Each row was made from one small tree. Brackets hold a mark, then the marks that hang from it, in the order of their numbers. Every link used is in the known rows. Write each row's tree.
Known rows:
(Q234 (Q462 Q125 Q279 Q549)): [ 0.983 -0.648 -2.741  1.082 -4.679 -2.038 -5.942 -3.539  4.311 -4.487
  1.706  1.915 -4.312 -0.954 -1.564 -0.817 -2.822 -0.924 -0.788  0.167
  3.571 -0.603  2.082 -2.054]
(Q462 Q234): [-1.734 -0.417 -1.036  0.879 -1.605 -2.030 -4.360 -1.014  2.918 -0.317
 -0.094  0.964 -2.298  1.858 -2.057 -2.130 -1.798  0.295 -1.682 -0.296
  5.096  0.489 -2.529 -3.702]
(Q234 (Q462 Q125 Q194 Q335 (Q581 Q835))): [ 1.853  0.915  1.417  0.716 -2.784 -2.322 -6.359 -4.729  4.778  0.446
  4.436  2.208 -1.098  0.520 -4.409  0.780  1.214 -4.946  2.007  1.317
 -3.503 -5.029  1.953 -1.545]
(Q835 (Q581 (Q462 Q125 Q194))): [ 1.578  0.570 -2.372  3.163 -2.693  2.407 -1.306 -0.776  1.891  1.781
  0.746 -1.567 -2.049 -0.082 -3.943 -1.227 -1.465 -0.677 -0.616  0.549
  4.376  1.112 -1.544 -1.736]
(Q125 (Q462 Q234 Q279 Q335)): [-1.529 -1.135 -2.453  0.695 -0.559 -5.540 -6.722 -0.353  4.797 -1.468
  1.544  1.095 -4.028 -0.263 -2.584  0.978  0.186  0.905 -1.383  4.567
  0.898 -1.322  2.260  0.175]
(Q279 (Q462 Q194 Q234 Q335 Q549 Q581)): [-0.727  0.187 -0.508  1.743 -0.969 -7.930 -6.176 -7.711  3.619  7.536
  3.856  2.786 -2.362 -1.677 -2.833 -1.448  3.897 -3.549  2.158  6.066
 -0.860 -4.720 -3.601 -0.031]
(Q238 (Q462 Q234 Q279 Q549)): [-1.135  0.878 -1.266  3.393 -2.208 -5.366 -5.656 -4.681  3.726  0.680
  1.786  1.406 -3.170 -0.343  0.729 -1.474 -1.506  1.683 -0.048  2.819
  3.724  0.389 -0.764 -1.318]
(Q462 Q125 Q234): [-0.396 -0.522 -1.091  0.780 -2.307 -1.714 -4.504 -2.426  2.686  0.181
  1.311  2.082 -3.575  0.946 -3.368 -2.669 -0.315 -0.831 -1.849 -0.248
  3.555  0.004 -1.701 -3.215]
(Q279 (Q462 Q194 Q335 Q549)): [-1.069 -1.874 -1.450  2.050 -1.947 -4.192 -3.613 -4.409  1.798  2.966
  1.969  1.307 -2.568 -2.386 -1.582 -2.317  0.426 -3.040  0.734  3.102
  2.061 -3.135 -3.763  0.168]
(Q238 (Q462 Q279)): [-0.756 -1.610 -0.366  3.723 -1.620 -2.259 -2.861 -1.271  3.324 -2.564
  1.124 -0.758 -1.183  0.226  0.960  0.558 -3.736  0.931 -1.560 -1.102
  5.050  1.432  0.108 -2.621]
(Q125 Q462): [-0.687 -3.301 -3.290  1.668 -2.452  0.017 -3.040  2.332  3.807 -4.263
 -1.354 -1.727 -3.311  0.492 -0.498  0.098 -4.046  1.726 -2.966  0.063
  6.387  1.336  0.620 -1.579]
(Q234 (Q462 Q335)): [-0.684  0.048 -0.339  0.335 -3.536 -0.864 -3.907  0.102  3.775 -3.985
  1.510 -0.508 -1.180  0.264 -1.288  0.388 -4.294 -3.610 -1.202 -0.728
  4.134 -1.400 -0.660 -2.181]
(Q581 (Q462 Q335) Q835): [ 1.073  1.393 -1.888  3.067 -1.801  0.712 -3.691 -0.247  1.857 -1.293
  1.494 -0.574 -2.761  1.913 -0.813  1.440 -2.215 -3.824  0.771  1.182
  2.153 -1.317 -0.338 -3.256]
(Q835 (Q581 (Q462 Q549))): [ 0.575  2.028 -3.821  4.466 -4.190  1.652 -1.890  0.660  1.669  1.091
 -0.709 -2.020 -2.978  0.043 -0.849 -0.388 -4.191  0.633 -0.832  1.842
  7.805  1.861 -3.088 -2.503]
(Q335 (Q462 Q125 Q234 Q279 Q549 Q581)): [-0.974 -0.038 -1.049  2.339 -2.345 -6.610 -7.899 -4.907  6.101  2.184
  1.296  2.700 -4.906  3.210 -3.367 -0.778  1.786 -0.638 -0.231  3.007
  0.312 -1.630  1.807 -2.273]
(Q125 (Q462 Q194 Q279 Q549 Q581)): [ 0.428 -2.407 -3.766  2.727 -2.029 -5.322 -6.872 -3.367  5.488  0.093
  0.698  1.800 -4.157 -0.231 -1.608  0.632  0.883  3.230  0.325  4.415
  0.921 -1.316  3.183 -0.676]
(Q279 (Q462 Q125 Q194 Q234 Q549 Q581)): [ 0.881 -0.941 -1.661  1.736 -1.504 -6.027 -5.535 -9.026  3.627  6.461
  3.621  2.898 -3.543 -1.812 -3.641 -2.618  4.044 -2.734  1.311  4.040
  0.033 -3.346 -2.493 -0.437]
(Q835 (Q581 (Q462 Q194 Q279 Q549))): [ 0.687  1.130 -3.674  4.090 -2.583 -0.544 -3.345 -1.700  2.378  1.762
 -0.013 -0.396 -2.736 -0.350 -2.479 -0.750 -1.389  2.153  0.730  3.009
  4.166  1.106 -0.625 -1.479]
(Q238 Q462): [-0.737 -1.089 -0.020  3.537 -2.611 -0.289 -1.471 -0.359  2.740 -2.015
  0.546 -1.699 -0.850  0.632  1.435 -0.562 -4.771 -0.392 -1.878 -1.852
  6.715  1.664 -2.285 -2.780]
(Q462 Q125 Q194 Q335 Q549 Q581): [ 0.666  0.702 -0.112  2.558 -3.889 -5.011 -6.111 -5.872  2.964  4.827
  3.880  4.556 -3.520 -0.394 -3.381 -1.353  3.230 -2.581  1.726  4.044
 -2.020 -4.454 -1.685 -2.023]
(Q279 (Q462 Q125 Q194 Q549 Q581)): [ 1.275 -2.391 -1.722  2.732 -2.393 -4.009 -3.926 -7.210  3.113  4.274
  2.770  2.053 -3.142 -1.942 -2.585 -1.655  2.173 -2.728  0.680  2.196
  1.431 -2.763 -2.122 -1.091]
(Q279 (Q462 Q581)): [-0.006 -2.961 -1.257  2.881 -0.851 -2.529 -2.234 -2.469  3.289  1.146
  1.274 -0.948 -1.127 -0.249 -0.784  1.304 -1.550 -2.706 -1.427 -0.423
  5.299 -0.876 -2.688 -3.090]
(Q234 Q462): [-0.295 -1.249 -1.247  0.535 -3.511  0.715 -3.259  0.200  4.007 -5.313
 -0.034 -1.418 -1.188  0.944 -0.790 -0.320 -5.460 -1.772 -1.945 -2.769
  6.612  0.677 -0.438 -3.052]

Write each row's tree:
[ 0.560  0.658 -4.060  1.974 -1.328 -4.143 -6.305 -6.036  3.595  1.440
  1.240  1.908 -4.584  0.705 -1.832 -2.131  1.419  0.528  1.573  3.827
  1.996  0.098  0.467 -2.073] | (Q581 (Q462 Q194 Q234 Q279 Q549))
[ 0.165 -0.162 -1.260  2.163 -0.417 -5.647 -6.513 -7.942  3.629  6.177
  2.475  2.412 -2.475 -0.426 -2.904 -1.765  3.081 -1.550  2.636  4.574
 -0.712 -4.016 -2.119 -0.757] | (Q279 (Q462 Q194 Q234 Q549 (Q581 Q835)))
[ 0.448  0.555 -1.031  2.209 -2.269 -7.138 -5.893 -7.310  3.358  6.271
  4.646  3.114 -4.123 -2.228 -2.862 -0.496  3.329 -5.285  0.758  5.542
 -0.160 -4.633 -3.148 -0.592] | (Q279 (Q462 Q125 Q234 Q335 Q549 Q581))
[-0.299 -0.380 -2.229  0.974 -2.095 -5.742 -7.703 -6.959  3.372  2.512
  2.369  5.344 -5.034 -0.543 -4.365 -4.098  3.517  1.792  0.982  3.454
 -0.806 -1.759  0.852 -1.335] | (Q462 Q125 Q194 Q234 Q279 Q549)
[ 1.014  0.963 -1.279  2.528 -1.168  0.168 -4.104 -2.044  2.101  0.238
  1.967  0.243 -2.074  1.689 -2.053  0.097 -0.139 -3.322  2.012  1.643
 -0.257 -2.093 -0.034 -2.365] | (Q581 (Q462 Q194 Q335) Q835)
[-0.374 -2.278  0.553  2.024 -0.345 -4.707 -3.250 -4.312  3.197  4.185
  3.268  0.615 -0.398 -1.013 -2.780  0.699  1.718 -4.315  0.650  2.134
  0.492 -3.752 -2.746 -1.244] | (Q279 (Q462 Q194 Q335 Q581))
[ 0.547  0.650 -2.231  3.332 -2.253  2.103 -1.174  0.346  2.081  1.328
 -0.407 -2.399 -0.925  0.605 -2.898 -0.833 -2.621  0.517 -0.520  0.403
  5.569  1.759 -2.162 -2.140] | (Q835 (Q581 (Q462 Q194)))
[ 0.585 -0.060 -2.591  2.695 -1.348 -2.034 -3.825 -0.880  2.832 -2.077
  1.873 -0.249 -3.050  0.880 -0.860  2.159 -1.724 -2.787 -0.426  1.251
  3.212  0.005  0.600 -3.221] | (Q581 (Q462 Q279 Q335))
[ 1.226  2.818 -3.236  2.971 -3.405 -0.403 -3.727 -3.873  2.399  4.622
  1.472  0.376 -3.729 -0.650 -4.275 -3.162  0.644 -0.009  0.807  3.980
  3.079  0.175 -2.336 -0.719] | (Q835 (Q581 (Q462 Q125 Q194 Q234 Q549)))
[-1.254 -1.816 -1.438  2.563 -4.310 -0.899 -3.955 -0.644  3.520 -1.672
 -1.190  0.082 -4.853  2.598 -1.625 -2.860 -2.737 -1.094 -2.011 -0.711
  4.850  0.347 -0.549 -2.323] | (Q335 (Q462 Q125 Q549))
[ 1.228  1.494 -2.461  2.473 -1.118 -1.143 -3.930 -3.160  3.058  3.064
  2.002  0.261 -2.481 -0.172 -5.454 -1.167  1.271  0.443  0.193  2.816
  1.529  0.575  0.345 -1.044] | (Q835 (Q581 (Q462 Q125 Q194 Q234 Q279)))
[-2.158  1.066 -1.063  0.983 -1.315 -7.808 -8.382 -5.645  3.255  3.427
  2.774  5.193 -3.680 -0.368 -3.652 -2.813  3.311  0.806  1.897  5.731
 -1.916 -3.295 -0.598 -0.708] | (Q462 Q194 Q234 Q279 Q335 Q549)
[ 1.018 -0.154 -2.516  1.006 -5.802 -0.202 -4.493 -2.668  3.525 -3.923
  1.165  0.820 -3.929 -0.724 -1.247 -1.924 -3.643 -2.189 -1.121 -0.705
  5.208 -0.454 -0.346 -2.173] | (Q234 (Q462 Q125 Q549))
[-2.222  0.292  0.667  0.132 -0.874 -4.506 -5.488 -2.955  2.913  2.906
  2.051  2.686 -1.446  0.866 -4.091 -2.727  1.858 -1.284  0.522  2.499
 -0.155 -2.492 -2.550 -1.610] | (Q462 Q194 Q234 Q335)
[ 0.637  1.447 -3.422  3.279 -3.752 -1.135 -3.649 -1.588  1.864 -0.348
  1.157 -0.057 -4.336  0.282  0.569 -0.086 -2.390 -3.245  0.221  2.603
  4.766 -0.294 -2.436 -2.803] | (Q581 (Q462 Q335 Q549))
[ 0.119  3.295 -3.669  3.601 -3.387 -0.225 -3.330 -0.924  2.284  2.928
 -0.135 -1.118 -3.399  0.373 -1.794 -1.476 -2.350  0.695 -0.261  3.643
  6.454  1.483 -3.395 -1.867] | (Q835 (Q581 (Q462 Q234 Q549)))
[-0.171  0.832 -1.055  1.656 -0.864 -4.721 -7.406 -1.277  5.124  1.517
  2.253  1.055 -3.207  1.394 -2.696  2.161  1.187 -0.866  0.352  5.573
 -1.206 -3.667  1.540 -0.647] | (Q125 (Q462 Q234 Q335 (Q581 Q835)))
[ 2.090 -1.329 -2.709  2.055 -2.389  1.291 -2.250 -3.060  2.360 -0.913
  1.234 -0.374 -3.157  0.741 -2.374 -1.724 -0.558 -2.604 -0.336 -0.967
  3.458  0.909 -0.146 -2.806] | (Q581 (Q462 Q125 Q194))
[-1.114  1.099 -0.323  4.098 -4.144 -3.022 -3.317 -1.994  2.243  0.613
  2.080  0.290 -2.463 -0.850  1.819 -0.907 -3.152 -1.638 -0.139  2.262
  4.239 -0.818 -3.305 -1.217] | (Q238 (Q462 Q335 Q549))
[-0.784  1.170  2.192  2.674  0.157 -8.196 -6.429 -6.460  5.143  4.844
  5.016  2.320 -0.264  0.218 -2.255  0.801  3.128 -1.365  2.039  4.374
 -2.621 -2.913  0.316 -0.870] | (Q238 (Q462 Q194 Q234 Q279 Q335 Q581))
[ 1.936  1.094  0.413  1.359 -2.385 -3.641 -7.294 -3.650  5.179 -1.930
  4.795  2.464 -2.114  0.559 -3.703  3.391  0.255 -4.211  0.979  1.782
 -2.681 -4.375  3.923 -2.442] | (Q234 (Q462 Q125 Q279 Q335 (Q581 Q835)))
[ 1.638  0.168 -2.740  3.268 -1.714  0.708 -2.488 -1.505  2.502  1.034
  1.410 -0.553 -2.189 -0.379 -4.415 -0.166 -0.421  0.388 -0.330  1.241
  2.856  1.111  0.673 -1.668] | (Q835 (Q581 (Q462 Q125 Q194 Q279)))
[-1.658 -0.278 -2.137  1.184 -1.283 -6.045 -7.557 -5.605  3.458  1.992
  0.983  4.308 -3.771  0.461 -3.119 -3.636  1.968  2.945  1.061  3.430
  0.698 -1.061 -0.197 -1.773] | (Q462 Q194 Q234 Q279 Q549)
[ 0.769  0.924  0.245  4.676 -2.817 -3.075 -5.088 -5.555  3.562  3.209
  2.178  1.185 -1.460  0.815  0.238 -0.925 -0.330  0.227  2.537  2.476
  0.708 -2.094 -0.989 -1.867] | (Q238 (Q462 Q194 Q549 (Q581 Q835)))
[-0.775  0.948 -1.076  0.761 -2.032 -7.524 -8.352 -7.108  3.085  3.931
  4.139  6.283 -4.821 -1.175 -5.060 -3.263  4.954 -0.459  1.788  5.688
 -3.780 -3.866  0.378 -0.325] | (Q462 Q125 Q194 Q234 Q279 Q335 Q549)
[-0.074 -0.809 -0.136  3.067 -3.003 -2.653 -6.332 -4.152  4.816  2.347
  0.680  1.924 -3.672  3.632 -3.490 -2.039  1.278 -1.258  1.433  1.370
 -1.359 -2.772  1.255 -2.044] | (Q335 (Q462 Q125 Q194 Q549 (Q581 Q835)))
[-0.511  0.531 -2.159  1.399 -2.295 -7.220 -7.831 -4.371  5.132  4.253
  2.373  2.545 -4.166 -0.232 -2.853 -0.822  2.921  0.168  1.351  7.654
 -1.430 -3.702  0.150  0.824] | (Q125 (Q462 Q194 Q234 Q335 Q549 Q581))
[-0.212 -2.239 -1.014  0.076 -1.879 -1.826 -4.919 -2.413  4.719 -4.408
  0.882  0.419 -0.854  0.403 -2.811 -0.576 -2.324 -0.015 -0.177 -1.480
  2.665 -0.240  2.361 -2.043] | (Q234 (Q462 Q194 Q279))
[ 0.794  2.541 -0.476  2.116 -4.169 -3.126 -7.061 -3.235  4.522 -0.445
  2.824  1.771 -2.397  0.884 -0.966  1.637 -1.914 -3.682  1.953  3.001
  0.397 -4.262  0.089 -2.342] | (Q234 (Q462 Q335 Q549 (Q581 Q835)))
[ 0.628  0.030 -1.276  0.385 -3.904 -4.206 -6.920 -5.346  4.119 -1.726
  3.751  3.455 -3.579 -1.743 -3.502 -1.454  0.541 -2.419  1.213  2.489
 -1.401 -3.321  2.192 -0.093] | (Q234 (Q462 Q125 Q194 Q279 Q335 Q549))
